Each row was made from one small tree. The marks that hang from a mark follow it in brackets, in alphabetical order. Every link used is in the known rows. Write each row's tree.
Known rows:
rudug(kamot(paze)): [0.49 1.78 0.17 0.90 -0.57 0.89 0.43 0.59 0.39 -0.63 -0.39 -1.41 -0.22 -0.40 -0.50 1.24 -0.30 -0.91 -0.68 -0.35 0.75 0.44 0.84 -0.50]
defo(kamot(paze(biket zepo)) suga(badaz koros)): [-0.55 1.24 -1.22 0.67 1.33 1.37 2.29 -1.44 -3.45 1.18 1.31 -0.13 0.43 -0.54 0.48 -2.57 -1.18 -1.25 -0.11 1.52 1.04 -0.41 0.87 -2.45]
biket(paze(zepo)): [-0.28 -0.49 0.19 -0.03 1.00 -0.08 -1.99 0.14 -1.59 0.89 -0.17 -0.39 0.87 -0.25 0.56 1.24 -0.25 1.07 -0.57 0.29 2.64 -0.47 -1.38 -2.27]
koros(kamot suga(defo)): [-0.59 2.71 0.04 -0.41 0.03 -1.18 2.43 -0.35 -0.12 0.62 -3.14 -1.04 1.88 0.55 0.25 0.26 -1.16 1.03 1.42 0.27 -1.52 -0.01 3.25 -0.06]
koros(kamot suga): [-0.41 1.59 0.28 0.11 -0.55 -0.73 1.08 0.31 0.57 0.33 -2.03 -0.88 1.63 -0.03 -0.02 0.19 -0.82 0.93 1.55 0.23 -1.18 0.03 2.89 1.15]
paze(zepo): [-0.12 -0.90 -0.08 -0.29 0.49 0.86 -0.20 -0.79 -1.05 0.41 0.85 -0.10 0.46 -0.54 -0.08 0.51 0.32 0.42 -0.42 0.18 1.47 -0.23 -0.62 -1.65]
defo(kamot(rudug zavuk) suga(badaz koros)): [-0.73 1.84 -0.76 0.44 1.08 1.74 6.82 0.90 -2.13 0.41 -3.06 -1.31 0.17 -1.02 -0.44 -2.91 -0.72 -1.54 0.14 1.17 -0.66 -0.25 0.85 -0.96]
zepo(paze(biket)): [-0.17 -1.69 -0.29 0.57 -0.38 0.86 2.96 0.08 0.32 0.04 4.23 0.15 -1.80 -0.56 0.66 0.28 -0.45 -0.62 0.24 0.59 0.25 0.04 1.35 -3.25]
paze(biket zepo): [0.03 -0.98 -0.16 0.78 0.04 0.84 1.59 -0.95 -1.29 0.34 3.37 0.27 -0.25 -0.38 0.59 0.07 -0.18 0.10 -0.18 0.49 2.22 -0.29 0.12 -2.09]
paze(biket): [0.16 -0.09 -0.02 1.09 -0.47 0.02 1.74 -0.21 -0.15 -0.08 2.53 0.38 -0.72 0.15 0.72 -0.37 -0.51 -0.32 0.25 0.32 0.72 -0.05 0.77 -0.44]
koros(kamot(paze(biket) rudug zavuk) suga(defo)): [0.01 2.94 0.50 1.79 -0.84 -0.09 7.28 0.20 -0.46 0.17 0.59 -2.90 1.29 -0.37 -0.12 0.36 -2.10 -1.44 1.25 0.34 0.62 0.47 4.53 0.07]
koros(kamot(paze(zepo) zavuk)): [0.49 1.43 0.47 0.50 -0.16 0.89 0.25 -0.88 -0.54 -0.02 1.02 -1.73 1.46 -0.43 -1.34 0.76 -0.30 -0.71 0.07 0.08 2.04 0.22 0.47 -1.00]
kamot(paze(zepo) zavuk): [0.57 0.06 -0.13 0.41 0.70 1.57 0.69 -0.71 -1.15 0.48 3.76 -1.59 0.92 -1.12 -1.05 0.22 -0.31 -1.55 -0.99 -0.02 3.05 0.15 -1.41 -1.27]
suga(badaz defo): [-0.58 0.95 -0.23 -1.12 1.13 -0.68 1.60 -0.78 -1.71 0.42 0.58 -0.22 0.80 1.62 -0.23 -0.20 -0.52 0.35 0.75 0.34 -0.79 -0.07 -0.16 -1.04]
zavuk(kamot(paze(zepo))): [0.22 -1.44 0.19 -1.01 -0.24 0.44 -1.31 -0.43 -1.73 0.35 2.19 0.20 1.32 -0.89 0.26 0.88 -0.04 -0.31 -1.33 -0.03 1.68 0.18 -0.90 -2.10]
koros(kamot(rudug zavuk) suga(badaz defo)): [-0.78 2.55 0.50 -0.07 0.12 -0.27 7.11 0.78 -0.92 0.25 -1.36 -2.58 2.12 0.56 -0.86 0.04 -1.38 0.11 2.05 0.47 -1.12 0.19 3.12 0.35]
suga(badaz defo(kamot)): [-0.39 1.71 -0.28 -0.79 1.41 -0.09 -0.75 -0.88 -1.73 0.53 -1.40 -0.14 0.03 1.12 -0.58 -1.44 -0.72 -0.38 0.94 0.62 -0.98 -0.10 0.09 -1.99]
defo(suga): [-0.38 0.41 -1.18 0.20 0.04 0.06 2.53 -0.19 -0.47 0.44 -1.71 0.21 0.35 -0.65 0.83 -0.58 0.42 -0.18 -1.03 0.36 -0.78 -0.30 -0.61 -0.50]
zavuk(kamot(rudug)): [-0.12 -1.43 0.67 -0.53 -1.23 0.11 2.59 1.37 -0.69 -0.49 -1.27 0.12 0.26 -0.79 0.59 0.78 0.12 -0.14 -0.61 -0.09 -0.30 0.27 0.67 -0.84]
zavuk(kamot(paze(biket zepo) rudug)): [0.19 -2.00 0.67 0.55 -1.33 0.77 2.74 0.15 -1.96 -0.16 3.19 -0.24 0.33 -1.24 0.89 1.16 -0.44 -1.05 -1.03 0.19 2.25 0.32 1.03 -2.36]
defo(kamot(paze) suga): [0.14 1.45 -1.13 1.01 0.21 0.69 -1.02 -0.78 -0.72 0.60 -2.22 -0.31 -0.33 -1.27 0.17 -1.52 -0.19 -2.02 -1.01 0.58 -0.30 -0.03 -0.03 -1.35]
defo(kamot(paze rudug) suga(badaz koros)): [-0.70 1.57 -0.57 0.70 0.58 0.95 3.88 0.03 -2.40 0.39 -2.43 -1.15 0.33 -0.72 -0.04 -2.05 -1.01 -1.77 0.17 1.12 -0.73 0.02 2.18 -0.66]

Which tree is each row?
[-0.56 3.40 0.72 -0.41 0.72 -0.03 6.49 -0.28 -2.35 -0.14 -0.84 -2.47 2.07 1.41 -1.11 -0.19 -1.81 -0.47 1.62 0.56 -0.02 0.38 3.38 -0.18] -> suga(badaz defo koros(kamot(paze rudug zavuk)))
[-0.39 1.01 -0.76 0.93 0.41 1.59 4.82 0.78 -1.34 0.22 -2.19 -1.18 -0.34 -1.19 -0.73 -2.18 0.01 -2.00 -0.17 0.89 -0.71 -0.14 -0.34 -1.28] -> defo(kamot(rudug zavuk) suga(badaz))
[-0.14 1.87 1.07 1.39 -1.06 -0.05 4.59 -0.06 -0.86 -0.63 -0.63 -1.34 0.64 0.28 0.23 0.16 -1.53 -0.42 1.27 0.50 0.58 0.38 4.99 0.64] -> suga(koros(kamot(paze(biket) rudug)))
[0.80 2.27 0.04 1.06 -0.24 1.65 2.14 1.08 0.48 -0.51 0.67 -2.19 -0.10 -0.80 -1.11 0.71 -0.45 -1.67 -0.96 -0.41 1.58 0.47 -0.21 -0.52] -> rudug(kamot(paze zavuk))
[-0.01 0.93 -0.64 1.70 -0.52 0.95 1.84 -0.09 -0.79 0.08 -3.20 -1.09 -0.71 -1.80 0.15 -1.01 -0.14 -2.47 -0.87 0.58 -0.36 0.15 1.46 -1.19] -> defo(kamot(paze rudug) suga)
[-0.76 1.77 -0.54 -0.78 1.49 -0.32 0.84 -0.20 -1.49 1.26 -0.89 -0.67 0.83 0.44 -0.16 -1.66 -1.44 -0.06 1.42 0.72 -1.39 -0.16 1.18 -0.82] -> koros(suga(badaz defo(kamot)))
[0.82 1.48 -0.04 1.72 -0.23 2.34 3.35 0.34 -0.61 -0.25 3.36 -1.97 -0.36 -1.14 -0.60 0.75 -0.61 -1.58 -1.13 -0.03 3.34 0.25 -0.07 -2.18] -> rudug(kamot(paze(biket zepo) zavuk))
[0.07 -1.93 0.70 -0.37 -0.97 0.78 1.41 0.28 -1.81 -0.16 1.13 -0.56 0.88 -1.36 0.25 1.49 -0.03 -0.76 -1.22 -0.05 1.63 0.37 0.44 -1.97] -> zavuk(kamot(paze(zepo) rudug))
[0.43 1.49 0.02 1.49 0.46 1.65 3.55 -0.94 -1.92 0.33 0.65 -1.89 -0.58 -1.03 -0.46 -0.67 -1.18 -2.59 -0.45 0.53 2.40 0.20 1.41 -3.46] -> suga(defo(kamot(paze(biket zepo) rudug zavuk)))
[0.08 1.89 0.77 1.38 -1.07 0.30 4.69 1.05 0.38 -0.07 -0.21 -2.95 1.65 -0.98 -0.86 0.55 -1.29 -1.30 1.14 0.05 0.36 0.56 3.44 1.57] -> koros(kamot(paze rudug zavuk) suga)
[0.67 0.25 0.53 2.38 -1.02 1.18 5.41 0.63 -0.39 -0.52 4.22 -2.04 -0.61 -1.00 -0.39 0.16 -1.04 -2.79 -0.22 0.08 2.32 0.54 1.40 0.09] -> kamot(paze(biket) rudug zavuk)
[-0.48 2.23 -0.63 -0.63 1.79 0.33 2.39 0.22 -1.44 1.29 -0.17 -1.28 0.96 0.08 -0.65 -2.11 -1.52 -0.70 1.23 0.67 -0.74 -0.12 0.47 -0.88] -> koros(suga(badaz defo(kamot(zavuk))))
[0.06 -1.09 0.56 0.98 -0.50 1.06 1.74 -0.42 -1.24 -0.19 1.48 -1.59 0.30 -1.12 -0.35 1.45 -0.11 -1.24 -0.57 0.01 2.12 0.34 1.28 -1.00] -> kamot(paze(zepo) rudug)
[-0.62 1.43 0.71 0.48 -0.48 0.19 5.75 1.44 -0.23 -0.03 -0.18 -2.35 1.84 0.02 -1.14 -0.09 -1.04 -0.02 2.18 0.44 -0.81 0.23 2.78 1.46] -> koros(kamot(rudug zavuk) suga(badaz))
[-0.59 3.38 0.26 -0.98 0.71 -0.80 3.18 -0.89 -1.29 0.16 -4.40 -0.64 1.55 1.28 0.22 -0.27 -1.24 1.26 1.03 0.42 -0.99 -0.05 3.33 -0.80] -> suga(defo koros(kamot))
[-0.54 0.91 -1.17 0.09 0.79 0.57 0.24 -0.36 -1.42 0.63 -2.21 0.34 -0.18 -0.26 -0.05 -2.20 0.11 -0.77 0.02 0.98 -1.46 -0.37 -0.71 -1.37] -> defo(kamot suga(badaz))
[0.31 1.53 0.05 0.71 0.82 1.61 2.18 -0.81 -1.79 0.36 -1.25 -2.16 -0.10 -1.18 -0.95 -0.39 -0.81 -2.35 -0.62 0.31 1.89 0.23 0.80 -3.12] -> suga(defo(kamot(paze(zepo) rudug zavuk)))
[0.54 0.34 0.53 1.42 -0.57 1.15 3.91 0.76 -0.22 -0.44 1.90 -2.38 -0.02 -1.11 -1.01 0.44 -0.57 -2.48 -0.47 -0.19 1.70 0.58 0.75 0.45] -> kamot(paze rudug zavuk)
[0.62 1.64 0.16 1.81 -0.93 0.93 1.88 0.49 0.22 -0.66 1.58 -1.12 -0.82 -0.28 0.13 0.93 -0.72 -1.20 -0.52 -0.11 1.39 0.39 1.46 -0.79] -> rudug(kamot(paze(biket)))
